Each row was made from one walk, in order. Every step used is in the known rows, and no mark comes twice. Write each row's walk.
Known rows
S G Q H: [ 23.0  31.9 -20.4   0.6  28.4  -3.2   7.0  67.3 -42.5   7.5  13.0 -55.1
  28.7  33.0  -9.4  26.4]
W Q H P G S: [  4.8   9.8  -5.0  11.2  31.7   9.4  -2.2  53.7 -59.8  12.7  -2.2  10.1
 -22.6 -10.0 -30.7   7.4]
S G: [ 46.5   3.2  20.4  -6.4 -14.9   7.1  21.2  72.3 -70.0 -36.8 -57.8 -14.9
 -55.9   8.6  37.6  -6.7]
G Q W: [  3.9 -56.6  33.8   4.2 -42.8 -13.3  -7.7 -11.0  33.2  -7.6 -85.1  57.8
  26.6  27.3  17.2  12.7]
W Q H: [  2.4  -3.0 -28.1   6.7  40.0 -26.3   4.1   3.7  16.3  -0.6  44.2 -52.6
  -1.9  33.6   6.2  -4.2]
W Q: [ -6.0 -37.8   3.1  -4.4 -26.6 -36.1 -19.6  -8.2  11.5 -47.3 -22.5   0.1
 -13.9  -6.7  22.2 -45.3]
S H: [ -1.1  49.8 -15.8 -11.1   5.2  11.9 -31.2 -32.0  31.0 -21.2  39.5 -46.5
 -13.3   2.6  25.6 -27.9]
S G Q: [ 26.1  12.1  14.9 -11.8 -42.0  -5.1 -15.6  80.6 -70.7 -34.1 -68.4  -4.2
  29.3  -5.4  -0.5  -1.1]
W Q H P: [-27.4  -0.1 -70.5 -36.8   5.7  -9.9 -14.1  16.7 -19.1  39.2  31.8  15.2
   6.8  51.6  -0.5 -16.6]
W Q H P G: [  8.3   3.1 -26.2   6.0  49.6  14.8   8.8  44.0 -70.3  48.1   3.4 -39.6
 -31.9  33.0 -17.4 -17.6]
Q G: [-14.0  -8.2  -3.5 -18.1 -12.9 -29.2 -11.3  22.0  67.8  27.5 -41.8 -32.2
 -54.1   6.8  10.7 -26.0]
S G P W: [ 37.0   2.6  44.4  21.6 -38.5  29.4  37.7 -31.6 -18.7 -47.9 -17.1  36.3
  32.4 -41.3  27.3  42.4]
H P W: [-17.9 -17.9   1.6  24.2 -71.8  27.4  31.6 -50.1   5.7  -6.1 -30.1  53.5
  14.7 -16.5  16.2   6.6]
H P W Q G S: [-22.5 -33.7  24.8  -3.5  -5.2 -24.5  -3.5   8.0  25.3   8.1 -16.9  47.3
 -22.1 -32.5 -30.8   1.8]
G P W: [ 13.6  10.1  26.0  22.4 -57.8  24.8  20.7 -59.7  24.0 -46.4 -10.7  38.4
  50.4 -44.7  29.4  34.3]
G P W Q: [  4.5 -44.3  37.3  13.8 -28.0 -16.0   7.4 -59.7  17.8 -56.1   1.9  33.2
  34.3 -39.0  12.3  -5.2]

Which walk is each row?
[  6.2 -48.9  34.1   5.4   6.0   5.5  -3.9 -10.0  -3.2  29.0 -54.8  42.2
  17.7  37.3 -11.8   7.4]  S H P G Q W
[  6.9  27.8 -13.9  11.7  21.9  21.4  -1.9  63.5 -58.3  15.9  -8.5   6.0
 -25.7  -7.1 -23.2  15.8]  Q H P G S
[-30.8  41.1 -53.4 -44.2 -13.1  17.4 -40.8   1.8 -16.2  20.1  32.1  39.5
   0.7  16.5  -0.8 -17.7]  G S H P
[-24.6  27.5 -83.6 -36.7  -8.7   7.4 -13.2  28.7 -16.4  45.4  21.3  10.2
   2.7  53.7  11.8  -5.2]  Q H P
[ 10.5  -8.0  -4.8  18.2  39.8 -11.1  25.0 -31.2  18.0  -8.0  61.3 -27.8
  32.3  10.7  -0.3  24.1]  G P W Q H
[-29.1 -54.4  28.4 -11.0  21.3 -33.1   5.8 -43.5  62.2  37.3   8.0  -4.5
 -30.0  -1.5 -25.2 -29.3]  S H P W Q G
[  7.2  29.2 -20.2  -1.5  32.0  32.6  -7.9  28.6 -61.5  38.5   1.0 -38.3
 -38.5  20.1  -8.6 -28.3]  S H P G
[-18.8 -64.3  41.1   5.8   3.7 -41.1  13.9 -28.4  69.3  16.0 -23.9 -13.6
 -37.3 -14.1 -13.5 -25.2]  P W Q G
[  2.7 -18.7   0.0  30.7  34.9 -13.8  33.2 -32.3  21.5  -5.8  45.4 -39.0
  10.3  14.0  -2.2  12.2]  P W Q H
[ 19.4 -48.1  51.1  12.5 -14.6 -13.3  20.5 -42.0 -12.1 -56.5  -4.1  34.1
  21.5 -34.2   8.1   1.3]  S G P W Q
[  7.5  36.0 -19.5 -55.5 -11.1 -16.2 -42.3  16.1  43.9  -0.6  -0.9   6.2
  21.7  -7.2  22.1   9.1]  Q G P
[-12.5  23.3  14.6 -14.3  46.3 -10.8 -30.4 -19.8  41.7  -4.4  53.1 -26.3
 -23.8 -16.0 -19.9 -17.3]  W Q G S H
[-16.2  -9.4 -10.9  28.1 -35.2  27.6  44.5 -47.2   4.5  14.3   7.2  30.3
  20.6   2.5   5.2  23.3]  Q H P W
[ 13.7  38.1 -27.5  19.0  39.9   4.7   2.1  53.2 -29.8  24.3  16.5 -78.1
  32.1  29.5 -19.8  19.6]  P G Q H
[ -9.1  42.5   6.5 -14.2  35.9   0.4 -30.3 -11.2  43.7   0.9  44.1 -29.7
 -26.8 -13.8 -12.2 -10.7]  Q G S H
[-26.6  -8.8  17.0  17.0 -22.8  27.0  25.9 -64.4  23.2  17.9  14.1  43.0
   6.4 -21.0 -15.3  13.0]  Q G S H P W
[  5.2   5.9  -8.3 -54.7   3.4 -31.5 -42.4   5.5  42.3  -7.6  11.1  14.1
  23.5 -11.0  11.4  -1.3]  W Q G P
[ 11.1  54.3  10.8  11.2  44.7  24.7 -21.7  -1.2 -10.1 -12.7  41.5 -40.5
 -25.7 -19.9 -10.9  -8.7]  P G S H
[-18.3  -7.2  -9.0  25.4 -40.1  24.9  34.8 -39.5  -2.8  14.2   1.1  32.9
  47.5  -0.8  -9.1  27.5]  G Q H P W
[ 18.7  23.8  15.3  27.5  -1.3  16.3  -5.2  56.8 -42.8 -21.8 -41.7  -4.5
 -38.0 -34.4  -7.2   5.6]  P G S
